Known rows, with every way that one mark hangs from another
(K (E C (F R) J)): [ 0.11  0.19  0.39 -0.05 -0.09 -0.25  0.21  0.04 -0.26 -0.32 -0.11  0.07
  0.02  0.05 -0.34  0.07  0.22 -0.25 -0.11  0.18 -0.13 -0.37  0.30  0.04]
(D E): [-0.12 -0.07 -0.02 -0.23  0.09  0.06 -0.03  0.25  0.07 -0.12 -0.11 -0.03
 -0.02 -0.05  0.08  0.08  0.03  0.08  0.21  0.16 -0.10  0.10  0.15  0.01]
(D (E C (F U) K)): [-0.17  0.14  0.20 -0.47  0.05 -0.02 -0.02  0.03 -0.16 -0.20 -0.22  0.22
  0.13  0.16 -0.04  0.04  0.02 -0.22  0.09  0.05 -0.21 -0.17  0.45 -0.10]
(E C J): [-0.14  0.00  0.31  0.07  0.05 -0.03  0.15  0.07 -0.19 -0.16 -0.15 -0.08
 -0.06 -0.03 -0.18 -0.03  0.16 -0.11  0.08  0.08  0.07 -0.09  0.34  0.02]
(F R U): [ 0.35  0.34  0.30 -0.06  0.13  0.20  0.09  0.25  0.12 -0.21 -0.25 -0.08
  0.19 -0.20  0.04  0.12  0.16 -0.03  0.03  0.17 -0.16  0.01  0.06  0.00]
(E C F): [-0.13  0.12 -0.04 -0.23 -0.11 -0.06  0.04  0.09 -0.18 -0.07  0.02 -0.18
 -0.06  0.22 -0.21 -0.01  0.02 -0.20 -0.02  0.19 -0.12 -0.12  0.33 -0.01]
(E D): [-0.18 -0.02  0.14 -0.02  0.06  0.10  0.07  0.11  0.03 -0.02 -0.12 -0.04
 -0.04  0.09 -0.10  0.06  0.01  0.10  0.21  0.22  0.03 -0.10  0.11 -0.04]
(F (E C) R U): [ 0.18  0.38  0.48 -0.22  0.14  0.19  0.06  0.21 -0.07 -0.46 -0.52 -0.24
  0.18 -0.20 -0.08  0.28  0.21 -0.18 -0.04  0.16 -0.13  0.04  0.26 -0.04]
(U (F E R)): [ 0.05  0.06  0.26 -0.19  0.10  0.23  0.09  0.34  0.10 -0.43 -0.25 -0.23
 -0.13 -0.02 -0.11  0.40  0.17 -0.26 -0.10  0.34 -0.18  0.02  0.10 -0.17]
(F (E C J) R U): [ 0.16  0.32  0.71 -0.06  0.24  0.12  0.18  0.13 -0.09 -0.49 -0.59 -0.15
  0.15 -0.21 -0.22  0.27  0.28 -0.16 -0.04  0.16 -0.06 -0.11  0.35 -0.06]
(B R W): [-0.07  0.40 -0.05  0.12  0.08  0.13  0.31 -0.03 -0.10 -0.18 -0.13  0.03
  0.19  0.11 -0.05  0.07  0.28 -0.01  0.11  0.07 -0.36  0.09 -0.02  0.13]
(E C (F U) J): [ 0.04  0.19  0.35 -0.05  0.02 -0.02  0.17 -0.01 -0.12 -0.22 -0.10 -0.04
  0.12  0.11 -0.28 -0.01  0.10 -0.13 -0.04  0.18 -0.11 -0.24  0.40 -0.10]
(U (F E)): [-0.16 -0.14  0.21 -0.16 -0.01  0.23  0.09  0.29  0.08 -0.38 -0.04 -0.24
 -0.11  0.04 -0.04  0.35  0.04 -0.21 -0.06  0.30 -0.11  0.12  0.12 -0.22]
(D (E C K)): [-0.35 -0.06  0.16 -0.36  0.08 -0.03 -0.04  0.10 -0.23 -0.14 -0.28  0.15
 -0.05  0.04  0.09 -0.01  0.08 -0.20  0.23 -0.06 -0.05 -0.02  0.40  0.04]
(K (E C J)): [-0.11 -0.08  0.45  0.12 -0.14 -0.14  0.20  0.05 -0.26 -0.33 -0.01  0.08
  0.09 -0.12 -0.11  0.02  0.16 -0.10  0.02  0.02  0.07 -0.10  0.26  0.02]
(B R): [-0.01  0.20 -0.02  0.04  0.10  0.13  0.11  0.07 -0.12 -0.07 -0.12 -0.13
  0.16  0.03 -0.02  0.03  0.13 -0.03  0.09  0.19 -0.18  0.08  0.04 -0.06]
(E C (F R U) J): [ 0.26  0.40  0.41 -0.08  0.14 -0.03  0.15  0.05 -0.10 -0.27 -0.30 -0.03
  0.09  0.03 -0.34  0.06  0.24 -0.18 -0.09  0.22 -0.18 -0.34  0.39 -0.04]
(K (E J)): [-0.03 -0.13  0.46  0.16 -0.07 -0.09  0.23  0.09 -0.07 -0.24  0.10  0.10
  0.14 -0.14 -0.03  0.08  0.10 -0.01  0.07  0.08  0.01 -0.05  0.05 -0.02]
(D (E J)): [-0.12 -0.14  0.21 -0.09  0.18  0.00  0.08  0.18  0.06 -0.14 -0.17  0.05
 -0.06 -0.06 -0.07  0.06  0.10  0.07  0.23  0.14 -0.05 -0.02  0.24 -0.02]
(F (E D) R U): [ 0.13  0.30  0.55 -0.15  0.26  0.23  0.09  0.18  0.14 -0.32 -0.54 -0.11
  0.17 -0.10 -0.16  0.37  0.14  0.04  0.08  0.31 -0.10 -0.11  0.11 -0.11]
(U F): [-0.07 -0.11  0.04 -0.03 -0.08  0.18  0.06  0.27  0.08 -0.23  0.11 -0.11
 -0.14  0.04  0.01  0.11  0.07 -0.16 -0.03  0.25 -0.11  0.06  0.10 -0.16]
(F E R U): [ 0.27  0.33  0.48 -0.15  0.20  0.24  0.09  0.27  0.13 -0.36 -0.43 -0.23
  0.21 -0.24 -0.01  0.35  0.14 -0.08  0.00  0.24 -0.19  0.09  0.09 -0.08]

Rows
[-0.22 -0.02  0.48 -0.06  0.11  0.01  0.16  0.09 -0.21 -0.34 -0.33 -0.21
 -0.04 -0.03 -0.22  0.18  0.14 -0.18  0.04  0.12  0.07 -0.02  0.35 -0.03]	(F (E C J))
[-0.27  0.09  0.03 -0.20 -0.04 -0.06  0.04  0.02 -0.17 -0.06 -0.11 -0.09
 -0.12  0.34 -0.34  0.01 -0.02 -0.08  0.09  0.28 -0.04 -0.32  0.37 -0.05]	(E C D F)
[-0.25 -0.03  0.40 -0.01 -0.12 -0.26  0.21 -0.10 -0.26 -0.24 -0.01  0.16
  0.01  0.24 -0.42  0.03  0.05 -0.05  0.02  0.24  0.02 -0.47  0.35 -0.07]	(K (E C D F J))
[-0.26 -0.04  0.37  0.09  0.11 -0.02  0.15 -0.01 -0.18 -0.13 -0.29  0.03
 -0.11  0.09 -0.32 -0.02  0.13  0.01  0.17  0.15  0.14 -0.29  0.38 -0.02]	(E C D J)
[-0.09 -0.03  0.55 -0.01  0.27  0.13  0.21  0.19  0.09 -0.43 -0.45 -0.02
 -0.22  0.09 -0.38  0.40  0.24 -0.12 -0.01  0.41 -0.03 -0.31  0.20 -0.24]	(U (F (E D J) R))
[-0.42  0.06  0.21 -0.30  0.01 -0.13  0.06 -0.09 -0.29  0.00 -0.18  0.14
 -0.12  0.39 -0.29 -0.01 -0.02 -0.24  0.13  0.14 -0.02 -0.38  0.43 -0.05]	(E C D F K)
[ 0.11  0.30  0.67 -0.26  0.25  0.17  0.13  0.14  0.01 -0.31 -0.52 -0.02
  0.20 -0.18  0.06  0.34  0.14 -0.26  0.05  0.09 -0.16  0.03  0.12 -0.09]	(F (E K) R U)
[-0.06  0.31  0.08 -0.24  0.06 -0.08  0.03  0.08 -0.17 -0.10 -0.33 -0.06
 -0.14  0.29 -0.42  0.05  0.12 -0.14  0.04  0.34 -0.11 -0.43  0.35  0.02]	(E C D (F R))
[-0.43 -0.09  0.55  0.00  0.18 -0.08  0.17 -0.12 -0.28 -0.07 -0.37  0.24
 -0.12  0.14 -0.24 -0.05  0.13 -0.16  0.21  0.00  0.17 -0.36  0.43 -0.05]	(E C D J K)
[ 0.35  0.41  0.19 -0.19  0.09  0.10  0.08  0.17  0.12 -0.16 -0.14 -0.11
  0.15  0.01 -0.13  0.12  0.10 -0.10 -0.06  0.29 -0.30 -0.14  0.12 -0.06]	(E (F R U))
[-0.11  0.06  0.11 -0.19 -0.29 -0.18  0.09  0.07 -0.25 -0.24  0.18 -0.04
  0.09  0.13 -0.15  0.02  0.01 -0.19 -0.08  0.17 -0.13 -0.15  0.25  0.01]	(K (E C F))
[-0.15  0.13  0.37 -0.21  0.09  0.03  0.12 -0.06  0.00 -0.02 -0.13  0.21
  0.11  0.26 -0.13  0.07 -0.06 -0.09  0.12  0.20 -0.13 -0.33  0.23 -0.16]	(E D (F U) K)
[-0.10  0.08  0.21 -0.41  0.10  0.01  0.01  0.08  0.03 -0.12 -0.12  0.22
  0.15  0.15  0.03  0.10 -0.04 -0.10  0.14  0.11 -0.29 -0.11  0.26 -0.14]	(D (E (F U) K))
[-0.05  0.04  0.48 -0.09  0.16  0.11  0.17  0.21 -0.12 -0.54 -0.43 -0.16
 -0.21  0.00 -0.33  0.32  0.31 -0.35 -0.14  0.28 -0.05 -0.17  0.35 -0.16]	(U (F (E C J) R))
[-0.46 -0.28  0.68 -0.06  0.22  0.08  0.22  0.01 -0.04 -0.35 -0.32  0.15
 -0.21  0.21 -0.25  0.34  0.09 -0.22  0.08  0.22  0.03 -0.28  0.27 -0.32]	(U (F (E D J K)))
[-0.28 -0.18  0.39 -0.16  0.23 -0.04  0.11  0.07 -0.06 -0.09 -0.26  0.28
 -0.06 -0.01  0.02  0.06  0.11 -0.08  0.28 -0.03 -0.04 -0.09  0.28 -0.05]	(D (E J K))
[-0.21 -0.09  0.19 -0.12  0.12 -0.04  0.06  0.12 -0.13 -0.23 -0.26  0.03
 -0.07 -0.03 -0.14  0.00  0.17 -0.02  0.19  0.07  0.01 -0.09  0.42  0.01]	(D (E C J))
[-0.21  0.05 -0.15 -0.42 -0.04 -0.08 -0.06  0.15 -0.13 -0.15 -0.10 -0.07
 -0.10  0.22 -0.17  0.02  0.01 -0.12  0.09  0.20 -0.18 -0.12  0.41 -0.01]	(D (E C F))
[-0.39 -0.18  0.49 -0.02  0.11  0.08  0.17  0.07 -0.12 -0.48 -0.32 -0.07
 -0.22  0.18 -0.40  0.30  0.15 -0.16 -0.01  0.31  0.09 -0.25  0.43 -0.26]	(U (F (E C D J)))
[-0.25 -0.11  0.52  0.13 -0.06 -0.16  0.23 -0.04 -0.24 -0.29 -0.12  0.17
  0.05  0.01 -0.25  0.03  0.13  0.03  0.10  0.12  0.15 -0.32  0.30 -0.03]	(K (E C D J))
[-0.33  0.11  0.66 -0.24  0.16  0.13  0.10 -0.04 -0.17 -0.32 -0.51  0.06
  0.17  0.03 -0.09  0.23  0.05 -0.18  0.12  0.06  0.04 -0.13  0.38 -0.14]	(F (E C D K) U)
[-0.15 -0.01  0.18 -0.11 -0.17 -0.14  0.14  0.03 -0.03 -0.13  0.16  0.09
  0.06  0.23 -0.21  0.12 -0.07  0.06  0.06  0.30 -0.10 -0.29  0.08 -0.08]	(K (E D F))
[-0.09  0.22  0.19 -0.17 -0.03  0.05  0.06 -0.02 -0.08 -0.17 -0.15 -0.03
  0.11  0.24 -0.29  0.04 -0.02 -0.03  0.04  0.27 -0.09 -0.28  0.38 -0.11]	(E C D (F U))
[ 0.03  0.35  0.66 -0.30  0.20  0.13  0.09  0.10 -0.19 -0.40 -0.60 -0.03
  0.18 -0.15 -0.01  0.26  0.19 -0.34  0.00  0.03 -0.10 -0.03  0.33 -0.06]	(F (E C K) R U)
[-0.19  0.07  0.44 -0.33  0.11  0.10  0.08  0.19 -0.21 -0.48 -0.45 -0.03
 -0.17  0.06 -0.11  0.33  0.24 -0.55 -0.10  0.12 -0.12 -0.10  0.34 -0.15]	(U (F (E C K) R))
